Each row comes from the steps of one path. Every step used is in the known rows, and no mark comes twice. Write the path behind each row, first mark first.
Known rows:
paseru-nufof-gusi: [ 13  -7 -10 -11   9  26 -10  41  13  19  30  25 -19  -7  26  16  26  19
  -7 -17  11  16   5   3  26]
dafeseb-gesus: [ -1  30   9  25   8  -4  -9 -21  -3  10 -15  23  -1  -1   3  -6 -15  12
  14   9   2   1  12 -10  10]
gesus-dafeseb-kanis-fiduf-paseru-nufof-gusi-muti: [-10 -44   8  52  14  53 -16  51 -15  10 -14  22  -9  -8  12  11  47  25
 -12  -8   8 -24   4 -34  13]
fiduf-kanis-gesus: [ -4  32 -19 -19  -8   6 -17 -74  11 -12 -75  41  -9   7  -7  -7 -15   7
  -6 -13  -6 -20  11 -14 -19]
gesus-dafeseb-kanis-fiduf-paseru-nufof-devop: [ -4 -32   3  43  19   2  13  27 -25 -36   6  27 -10   0 -21   3  18  16
  20 -34  20 -13   9 -36  51]
dafeseb-kanis-fiduf-paseru: [-16   1   6  21  13  30  13 -18 -14 -20 -25  13 -31   0 -16 -25   9   8
   5   3  23 -34   7 -14  19]
muti-gusi-nufof: [  1   1   8  18  24   3 -19  26   5 -52  16  25  15 -13  -8  14  20   2
  -7   3  16  14  -3  13  23]
silevi-paseru-fiduf-kanis: [ 16  31  -6   9  -1  17 -39 -24  18 -39 -51  25  62  -5  -3  11   5  10
  -9  -3  -8 -13  13 -24 -23]
gesus-dafeseb-kanis-fiduf-paseru-nufof-gusi: [ -1 -33   1  32  11  40  -8  17  -7 -28  -7  17 -26 -15   1   1  40  26
   0 -15  24 -15  12 -29  26]
gesus-dafeseb-kanis-fiduf-paseru-nufof: [-11 -21   3  54  15  15  -2  23  -9 -59 -16   8   1 -14 -17   5  18  23
   8 -14  12 -18   8 -31  23]
nufof-devop: [  6 -12   0 -11   3 -13  16   3 -15  19  23  20  -9  12  -7  -3   0  -5
  11 -19   7   8   1  -4  29]
silevi-paseru-nufof-gusi-muti-devop: [ 23 -14  -3  28  27  14 -10  58  -6  38  54  20  -1 -17  34  31  31   3
  -7   1  -8 -19  -3 -14 -36]
kanis-gesus: [ -9  23 -15 -10  15   2 -10 -45   1 -17 -20  13 -22  -2  -3   1 -21   0
  -6  -9   1  -7   3 -12  -3]
kanis-fiduf-gusi: [ -5 -12  -5   9 -25  17  18 -29  -8  52 -44   8 -15   0  17 -14  11  -3
 -16   3  16 -29   7  15 -20]
silevi-paseru-nufof-gusi: [ 28  -6  -8   5  16  24 -47  17  13 -17  32  34   3 -15  36  23  23  19
   1 -10  14  -1   0 -16   3]
paseru-fiduf-kanis-gesus: [-10  48 -22 -16   3  20  -9 -45  18 -21 -68  31  17  -1 -16   4 -13  10
 -22 -20 -11  -4  20 -17  -5]
silevi-paseru-fiduf-gusi-muti-kanis-gesus: [ -6  26 -10  42  11  49 -48 -32  12 -13  -1  14  29 -21  26  19 -12  -1
 -45   6 -10 -57   7 -23 -52]
nufof-gusi-muti-kanis-gesus: [-14   3  -5  -9  -3  48 -15  -9   3  27  29  23 -51   1  33   3   0  -3
 -30 -10   1 -32   4  -5 -16]
gusi-nufof: [ -2   8   0  12  21   7   3  29  -4 -36   9  14  18   9  -2  23   3  -2
   2  -4   2   8   6   3  22]
kanis-fiduf-paseru: [-18 -12  -4   8  10  18  -6  -5  -5 -14 -14  11 -24   9  -7 -15   7  -5
   6  -3   2 -25   5  -8   7]
kanis-gesus-dafeseb: [ -6  -7 -10   9   7 -12 -23 -51  -4 -38 -35  -8   2  -8 -13  10 -16   2
  -4 -10  -7  -2   2 -31 -21]
silevi-paseru-fiduf-gusi: [ 18   9  -8  28  11  26 -37 -31  11  -4 -19   1  54 -24  11  15   9   7
 -21  16   3 -24   6 -12 -39]
paseru-nufof: [  2   4  -8  14  12  -2  -2  49  11 -11  22  16   7  -6   8  19   6  16
   2 -15  -2  12   2  -1  23]
gusi-muti-kanis-gesus: [-24  14  -2  13   2  23 -12  -2   0  -4  19  14 -25   3  18   5 -20  -7
 -24 -10 -12 -33   1  -9 -16]

Which path is each row?
[-31 -14   2  46   9  37 -13  82   5 -15  45  27 -20   7  22  10  11   1
  -9 -19 -12 -43   5  -4  17]
gusi-muti-kanis-fiduf-paseru-nufof
[  5 -13  15  32  -8  -3   7 -20 -15 -32 -23 -21  17 -16 -19  -1   8  14
   2   3  12  -4   2 -23 -10]
gesus-dafeseb-kanis
[ 15  17  -7  41  31  36 -37   0   7 -44  -9  16  71 -15   8  36  13   5
 -21  11   5 -15  12 -10 -16]
silevi-paseru-fiduf-gusi-nufof
[ -7 -18  16  29 -22  -1  33 -13 -26 -16 -46 -16  -2  -7  -7 -13   9   7
  -1  -9  24 -11   7 -14  -1]
gesus-dafeseb-kanis-fiduf
[-17  -6 -11  23  23  16  -9  41   6 -25   7  27 -17   2   2   6  12  10
   7 -18   0 -15   7 -10  28]
kanis-fiduf-paseru-nufof
[-12 -24  -3  44 -17  21 -33 -43  -1   6 -20  -5   6 -14  16  13  -4  -4
 -36   2 -14 -53   3 -16 -62]
fiduf-gusi-muti-kanis-gesus-dafeseb
[-16 -21  11  -1 -33  49  18  42 -10  60  27  14 -50  12  47 -11  22 -11
 -28 -14  12 -31   7  13  -4]
nufof-gusi-muti-kanis-fiduf
[ -1 -22   5  -2  -3  39 -13  27  -5  65   5  14 -10   4  26   6  28   1
 -20   7  -3  -6  -5  -1 -11]
nufof-gusi-muti
[  6 -10   8   7  29  -9  -3  26 -10 -31  38  46   7  -1 -15  10  19  -4
   3 -17  22  21  -2   7  50]
muti-gusi-nufof-devop
[-12   1   4  39 -13  49  -1  39  11  43  18  -7  30 -13  21  12  12  -3
 -45   8 -12 -35   9  13 -26]
paseru-fiduf-gusi-muti-kanis
[ -1 -21   9  54 -11  24  26 -15 -27 -18 -58   2  21  -6  -2   7  22   7
 -13   2  28 -26  13  -2  -8]
gesus-dafeseb-kanis-fiduf-gusi-nufof
[-27 -11  13  22 -29  22  26  49 -12  31  18   3 -22  14  30  -8   1 -15
 -20 -13   0 -34   3  10  -5]
gusi-muti-kanis-fiduf
[-11 -27  -8  22  30  35  22  78 -10  63  38  21 -47  -2  16  11  40  -4
 -10  -9  -7 -27   7   0  -9]
kanis-fiduf-paseru-nufof-gusi-muti-devop
[  7 -16 -14   2  34  42 -41  29  18 -10  38  32 -23  -8   9  14  31  20
   0  -7   1  -5   5 -11  27]
fiduf-paseru-nufof-gusi
[ 10  20  -3  18  21  12 -31   4   8 -39   5  -3  50 -15   2  16  -2   4
  -7   0  -2   0   3 -23 -11]
silevi-paseru-fiduf
[ -8  24 -17   4  -6   5 -23 -52  14 -43 -86   9  43  -7 -24  14  -8  10
 -20 -20 -19   1  20 -35 -24]
paseru-fiduf-kanis-gesus-dafeseb
[-11  -2   0  25 -19  31  22   9  -6 -12   9  19 -16   7  24   4   8 -11
 -18 -11  23 -42  19  31  -1]
muti-kanis-fiduf-gusi-nufof
[ -8 -11  -1  11 -41  23  24 -19  -1  26   0   3 -34  -3  28 -19   2  -9
 -20  -7  21 -48  12  26 -18]
muti-kanis-fiduf-gusi
[ -6 -19   7  35 -23  36  -9  10   3  46  16   2   3  -6  30   2  10  -6
 -30  15  -8 -51   1  13 -38]
fiduf-gusi-muti-kanis
[  4   2 -10  17  25  25  15  27  -9  13  15  28  41   5  -7  28  15  -2
 -17 -16   7   6  18   9  35]
paseru-fiduf-gusi-nufof-devop
[-17 -27  -5  19  21  56 -21  67   1  44  11  39 -25   5  31  12  40  11
 -14 -11  -3 -21   2 -10  18]
kanis-fiduf-paseru-nufof-gusi-muti
[-11 -15  -9   1   2  50 -11  42  14 -22  62  33 -62  -2  28  -1  25   8
  -6 -28  16 -31  16   3  37]
muti-kanis-fiduf-paseru-nufof-gusi
[ -7 -25  -2  25  20  61 -43  72  19   0  74  31 -27  -5  31  20  31  10
 -16  -7 -11 -34   4  -6  14]
fiduf-paseru-nufof-gusi-muti-kanis
[  7  -7  -8   2  16 -13  12  50  -4  11  46  36  -2   7   5  17   5   8
  15 -35   5  19   3  -3  50]
paseru-nufof-devop
